Known rows, with every way that one mark hangs from another
{C {A {R {Q {V {D T}}}}}}: [ 16.1 -39.7   3.8  19.4 -14.7   9.5  43.6 -31.8  10.8  -0.6 -12.3  39.9
 -34.2  45.3  -2.0   7.3  30.6 -27.2  16.6 -55.1 -28.8  10.6  23.3  11.1
 -49.6]
{R {Q {V A}}}: [ -0.5 -40.8  22.6  42.2  -9.5   2.5  11.1 -13.3  15.5  -8.2 -18.4  39.7
 -10.8  24.3  12.1  -2.4   9.4  -9.7   5.0 -39.4 -19.5  11.0  14.2   4.5
 -38.7]
{Q {V A}}: [ -0.9 -33.1  25.8  35.0  -3.0 -13.3  13.9  -9.0  19.8 -12.9  -6.7  33.8
  -8.5  17.2  10.6   3.7   7.3  -5.8   3.7 -29.8 -10.2  10.3  13.9  -2.3
 -42.1]
{J {V A Q}}: [ 11.2 -39.4  24.0  32.4 -13.7   3.2  25.1  14.1  12.5  11.9 -11.0  41.2
 -11.8  17.8   7.1  10.0  -3.6   9.8  12.8 -41.1 -14.9   7.6  14.5  -4.7
 -41.1]
{Q {V {D T} J}}: [  6.9 -40.1  12.2  21.4  -6.8 -12.0  44.8 -22.1  14.6  16.7   9.1  36.2
 -16.1  25.5   4.5  17.7  16.3 -28.4   2.2 -43.3 -23.5   0.9  12.8  21.5
 -27.9]
{Q {V {A R} D J P}}: [ 21.6 -27.0  -2.5  32.4  -6.4  -8.3  42.1 -21.8   5.6  -0.7  -4.1  61.2
  -8.1  40.2  18.0  34.7  -4.0 -23.7   9.8 -58.9 -13.5  10.0  18.0   2.6
 -22.5]
{A R V}: [  3.9 -21.8   8.5   3.1  11.3   7.5  30.2 -11.9   1.7 -13.6 -26.5  18.6
 -18.1  41.8  22.9   5.2   1.2 -15.9   0.2 -22.3  -0.5  23.7  16.9 -11.0
 -47.7]
{G P Q}: [  6.9 -41.0  26.8   9.7   8.7  17.1   4.4  -7.6  -1.0  10.9 -17.2  21.2
  -1.5   2.9  16.4  14.1  -6.1 -32.9 -12.1 -24.8 -18.1   8.8 -28.7 -10.6
  -9.9]
{Q {V A {D T} J P}}: [ 23.7 -35.7   9.2  37.5  -9.7  -8.8  52.2 -16.3  12.2  16.9  15.4  56.3
  -7.3  33.4   3.1  29.6   5.5 -18.6  11.2 -58.8 -24.0   0.5  13.6  17.3
 -21.9]
{R {Q V}}: [ -6.5 -42.8  19.7  34.3  -3.5   5.3  12.4 -16.0  12.6  -8.4 -23.7  33.2
 -14.3  24.2  17.9  -3.8  13.2 -25.3  -1.8 -38.2 -12.9  16.6  15.5  11.2
 -25.5]
{C {A {R Q} {V J P}}}: [ 41.9 -27.8  -4.1  25.8   1.0  20.3  46.4 -20.6  -7.4  -5.5 -39.3  49.5
 -15.6  60.2  20.9  32.3   9.4 -21.4   4.5 -54.0 -15.1  24.1  15.8  11.4
 -22.8]
{A R {V D J P Q}}: [ 27.2 -28.0 -18.8   6.9  -4.6  24.7  55.3  -7.2  -9.8  16.1 -19.3  55.8
 -16.5  49.0  30.4  43.5  -9.4 -25.8  11.6 -53.4 -11.0  16.0  16.1   5.3
 -11.5]
{V D}: [ -0.3 -31.9  12.3  12.4   0.5   5.4  26.0  -9.7  11.1   3.3   6.1  26.9
 -13.1  13.6  15.2   1.1  -6.5 -22.3   7.6 -27.6 -25.8  17.7   0.8  -1.7
 -18.7]
{V A J P}: [ 30.1 -28.4  14.7  42.3   1.1   3.2  35.6  -8.5   2.1   8.1  -2.9  49.6
   5.6  29.6  11.5  26.6  -9.0  -5.8   4.4 -41.7 -16.5   8.2  -5.3   9.7
  -9.3]
{C {A {V Q}}}: [ 20.0 -33.4  10.7  11.1  -7.2  15.5  28.3   2.9   7.5  -2.8 -22.3  32.3
 -22.5  26.3  14.7  20.6  11.9  -2.7   9.4 -26.7 -15.4  18.9  13.6   2.9
 -36.5]
{R {Q {V D J}}}: [  1.2 -45.2   5.7  30.6 -10.7   0.4  26.1 -21.4  11.1   7.1 -11.9  45.8
 -13.2  23.2  20.9  13.9   6.5 -35.3   1.0 -49.3 -29.9  11.6  12.2  19.6
 -12.2]
{G {J {V D}} P Q}: [  9.2 -46.8  27.6  -2.6  -1.1   7.5  12.5   6.5  -0.1  18.0 -17.7  24.5
  -6.2 -18.6  16.5  24.3 -20.4 -49.7 -12.0 -46.1 -44.1  10.9 -22.7 -21.4
  -9.6]
{V A P}: [ 20.0 -26.3  18.3  36.8   2.9   8.3  27.5  -3.6   7.0  -1.5  -0.9  42.1
   0.5  25.9  11.2  11.1  -8.2  -4.1   8.5 -36.2 -12.7  14.9  -0.5  -2.7
 -17.1]
{C A}: [ 18.2 -30.0  21.9  24.7   1.2   0.9  22.1 -10.4  12.7 -10.0  -8.2  26.9
 -14.1  18.7   4.1   6.6  11.3  -9.4   5.6 -24.0 -19.6  17.9   0.1   2.9
 -28.5]
{V {A {R Q}} D J P}: [ 32.8 -31.7  -7.5  34.4  -9.2  23.4  45.4 -23.0  -8.0  12.7 -11.6  61.6
  -6.5  48.8  16.3  26.1 -12.2 -20.2  16.3 -61.9 -30.5  11.2   1.6   5.5
 -11.9]
{G J Q {V {D T} P}}: [ 17.8 -37.1  14.2  16.8  -6.5  10.0  26.2  -8.5 -13.6  22.3 -10.7  37.6
 -10.7   0.6  -4.5  19.9  -8.3 -52.0  -0.1 -53.3 -45.9   5.4  -7.5  -4.8
  -3.6]
{A {R {Q {V J}}}}: [  7.3 -38.9   6.5  32.8  -3.6   2.8  28.0 -31.3   1.4  -3.2 -35.3  41.5
 -14.7  44.5  18.5  14.1  13.6 -29.8  -3.5 -47.2  -8.5   9.7  15.0  16.5
 -28.5]
{Q {V A {D T} P}}: [ 13.2 -33.6  13.2  31.6  -8.4  -2.6  43.6 -10.8  17.0   8.0  17.1  48.8
 -12.5  29.3   2.9  14.9   6.3 -16.8  14.9 -53.8 -20.4   7.6  18.8   5.0
 -30.3]
{G P}: [  7.0 -36.1  26.0  11.3  10.7  14.5  18.2  -9.5   6.5   0.5  -9.3  24.1
  -8.9  12.0  16.0   6.9  -1.7 -24.3  -6.0 -25.0  -7.8  22.2 -18.1  -4.4
 -15.0]

Rows
[ 17.0 -28.3   3.9  25.7  -7.3   1.3  50.8 -20.5   8.7   3.0   6.0  49.7
 -18.1  45.6   3.2  17.6   7.5 -17.8  17.6 -57.6 -12.7   7.4  23.0  -1.7
 -41.8] => {Q {V {A R} {D T} P}}
[ 17.5 -29.2  25.8  39.6  -0.6  -6.5  30.1  11.0  13.1   0.5  -3.2  44.8
  -1.6  23.6  11.8   9.8  -9.2  -0.5   8.0 -48.4 -10.4  18.8  16.9  -6.4
 -27.0] => {J {V A P}}
[  8.0 -32.0  12.7  22.9   0.8  -3.1  36.8   7.3  13.7   5.7   5.8  43.5
  -9.9  18.5  20.1  10.6 -12.1 -24.3   8.0 -52.6 -17.9  26.1  20.8  -2.8
 -10.6] => {J {V D P}}
[  7.8 -48.6   8.9  29.1 -12.4   4.0  42.3 -25.8   9.0  20.9  -2.5  42.2
 -18.2  33.1   6.0  11.9  17.9 -32.5   4.7 -53.0 -33.7   1.8  12.7  27.2
 -23.5] => {R {Q {V {D T} J}}}
[ 24.1 -38.6  13.4  33.9 -12.5  12.2  31.1  -5.2   0.5  20.2 -10.1  46.2
  -4.4  23.7   7.3  26.0  -3.8   4.3   9.5 -35.2 -21.1  -3.3  -8.0  11.4
 -22.6] => {V A J Q}
[ 22.6 -31.7  -0.9  24.1 -15.7  14.1  46.2   6.7   2.9  14.4  -6.7  61.4
 -16.4  36.3  14.5  26.4 -14.0  -5.1  24.6 -65.6 -15.5  13.7  24.3 -12.8
 -29.7] => {J {V {A R} D P Q}}
[  7.3 -35.2   5.0  35.8   0.2  15.1  27.7 -23.0   1.3 -11.9 -32.7  47.6
 -14.8  48.1  22.8   9.6   8.8 -32.6   2.4 -56.3   0.4  21.1  22.1   7.2
 -18.4] => {A {R {Q {V P}}}}
[  5.3 -39.6  -3.3  23.7  -9.5   4.3  33.5 -31.0   3.2   2.2 -22.0  46.9
 -18.9  39.7  21.2  17.2   7.8 -38.2   3.7 -53.6 -21.8  11.8  16.8  12.7
 -24.7] => {A {R {Q {V D J}}}}
[ 25.1 -40.3  10.9  29.0 -19.6  13.9  55.3  11.9   8.3  32.8  13.1  57.2
 -15.7  29.8  -0.1  21.1  -4.2  -0.3  25.3 -64.8 -25.0   4.4  20.0   2.6
 -29.7] => {J {V A {D T} P Q}}
[  1.2 -21.8  -1.0  -6.2   5.8   8.3  35.6 -12.1   5.4  -8.0 -12.6  23.5
 -22.9  37.2  25.3   7.4  -5.0 -23.4   6.5 -27.7 -14.3  25.3  19.1 -14.1
 -43.8] => {A R {V D}}
[  1.7 -41.4  20.4  30.6   0.2 -13.1   8.9 -16.2   5.7   7.6 -21.2  31.8
   1.2  11.7  16.1  23.9   6.4 -32.1 -13.6 -33.2 -18.1  -3.5  -0.8  10.6
 -15.4] => {G {Q {V J}}}
[ 11.9 -38.9   5.0  23.0 -10.4  12.9  39.8  13.8   8.6  19.1  -0.6  54.0
 -14.7  19.3  19.8  21.5 -11.2 -18.3  15.1 -59.0 -16.5  19.4  20.4   2.2
  -5.9] => {J {V D P Q}}
[  2.8 -37.0  22.1  13.4  -3.8  -5.9  45.3  -0.8  16.9  18.2  12.7  25.8
 -20.4  21.2   0.8  -2.4   3.8 -16.0  10.2 -43.2 -26.5  12.0  18.7   2.1
 -41.0] => {J {V {D T}}}
[ 11.5 -42.6  -0.6  22.5 -10.8   7.0  49.7 -35.8   2.1  15.3 -12.9  43.0
 -23.7  49.5   6.6  14.7  19.2 -35.1   7.0 -57.7 -24.9   1.9  17.5  20.3
 -35.6] => {A {R {Q {V {D T} J}}}}
[ 27.0 -33.8   4.1  23.7  -0.1   9.8  58.6 -16.1   0.4  27.5  14.5  45.0
  -7.7  34.1   4.6  24.6  -0.6 -26.8   8.1 -49.6 -26.7   6.5  -1.2  20.9
  -2.6] => {V {D T} J P}
[ 29.0 -40.2  21.7  32.9 -12.7  13.7  33.7  17.1  -0.2  11.5 -20.7  51.2
  -3.7   9.8   8.8  28.5 -15.6  -6.8   9.1 -58.5 -24.3   7.6   3.7  -4.3
 -16.6] => {G {J {V A P Q}}}
[  1.7 -34.7   0.0   0.1  -6.8  20.6  31.3   5.0   6.7  10.7  -8.2  32.9
 -22.1  21.6  25.3  15.3  -5.4 -16.0  11.9 -30.3 -21.2  17.7  14.0  -2.2
 -27.2] => {A {V D Q}}
[ 17.9 -42.4   8.1  21.7 -12.8  16.0  56.3   9.1   5.9  32.6   8.3  50.3
 -19.5  28.7   5.2  18.7  -0.9 -15.6  18.3 -63.0 -19.3   9.4  21.7   9.3
 -17.1] => {J {V {D T} P Q}}
[ 20.5 -41.4   8.0  21.4 -18.1  10.1  24.5  -5.2  -2.5  23.9  -6.8  61.3
 -17.5   6.3   7.8  32.3  -8.2 -19.7   9.8 -49.9 -27.5  14.6 -10.6  -3.8
 -14.1] => {G P {V A D J Q}}
[ 19.7 -37.4   8.8  31.3 -16.3  10.4  38.9  17.3  10.9  19.2   4.0  60.4
 -10.7  19.9  14.9  23.1 -15.4  -3.0  21.7 -61.3 -22.8  13.8  18.8  -4.7
 -18.0] => {J {V A D P Q}}
[ 19.4 -32.9   3.2  31.7 -10.5  13.7  40.5  -4.3   3.7   5.7 -12.5  57.3
 -14.5  42.7  15.8   9.3 -12.3 -15.1  19.7 -68.1 -24.6  21.7  23.9 -10.9
 -31.1] => {J {V {A {R Q}} D P}}
[ 38.6 -39.4   0.1  31.9 -17.7  22.6  60.7  -7.3  -2.7  40.3  13.6  61.9
  -7.7  36.4  -0.1  36.8  -3.5  -5.5  22.0 -58.1 -30.8  -6.4  -2.2  18.7
 -10.5] => {V A {D T} J P Q}
[ 22.8 -20.9 -11.2   6.9   5.9   9.0  51.7 -14.3  -3.9   3.2 -13.2  45.1
 -12.1  48.6  30.3  33.6 -10.5 -31.3   3.8 -47.0 -12.6  23.0  16.5   0.3
 -16.6] => {A R {V D J P}}
[ 20.7 -52.1  22.1  -2.1 -12.3  23.4  46.4   7.1  -0.8  33.1  -5.9  34.2
 -22.7   0.7   1.8  26.3  -4.3 -32.4   4.2 -57.7 -35.0   7.4 -11.0  -2.1
 -21.3] => {G {J {V {D T} Q}} P}
[ 18.2 -45.6   3.1  36.6 -10.6   9.8  50.5 -23.0   5.5  21.6  -0.8  56.4
 -12.9  39.7  10.5  22.5  12.5 -37.7   5.6 -66.8 -27.5   6.9  15.2  30.2
  -5.2] => {R {Q {V {D T} J P}}}
[ 26.7 -28.7  -4.9  23.0   5.5  23.5  44.4 -18.6 -10.9   1.2 -38.1  45.9
  -9.5  60.3  29.9  24.9  -1.7 -26.6   0.4 -51.2  -7.8  21.5  14.8   9.9
 -17.1] => {A {R Q} {V J P}}
[ 18.1 -29.3  -4.3   4.0  -6.1  20.5  35.1 -17.1   4.1 -10.0 -25.5  33.4
 -30.5  44.8  19.5  10.2   9.0 -22.2  14.5 -40.9 -30.4  27.7  20.1  -6.6
 -45.2] => {C {A {R Q} {V D}}}
[ 21.1 -40.6  13.1  54.2  -8.9   3.2  27.5 -15.3   6.9   2.2 -18.7  60.2
  -0.2  35.7  16.7  24.1   4.4 -17.1   1.9 -58.5 -17.4   9.1  11.1  19.0
 -11.4] => {R {Q {V A J P}}}
[ 31.2 -27.2  -0.1  19.7   2.0  25.8  37.8 -14.5  -2.4 -15.1 -38.0  42.0
 -20.7  56.3  21.0  17.7   9.6 -19.8   8.6 -48.8 -11.4  30.7  20.6  -0.2
 -30.9] => {C {A {R Q} {V P}}}
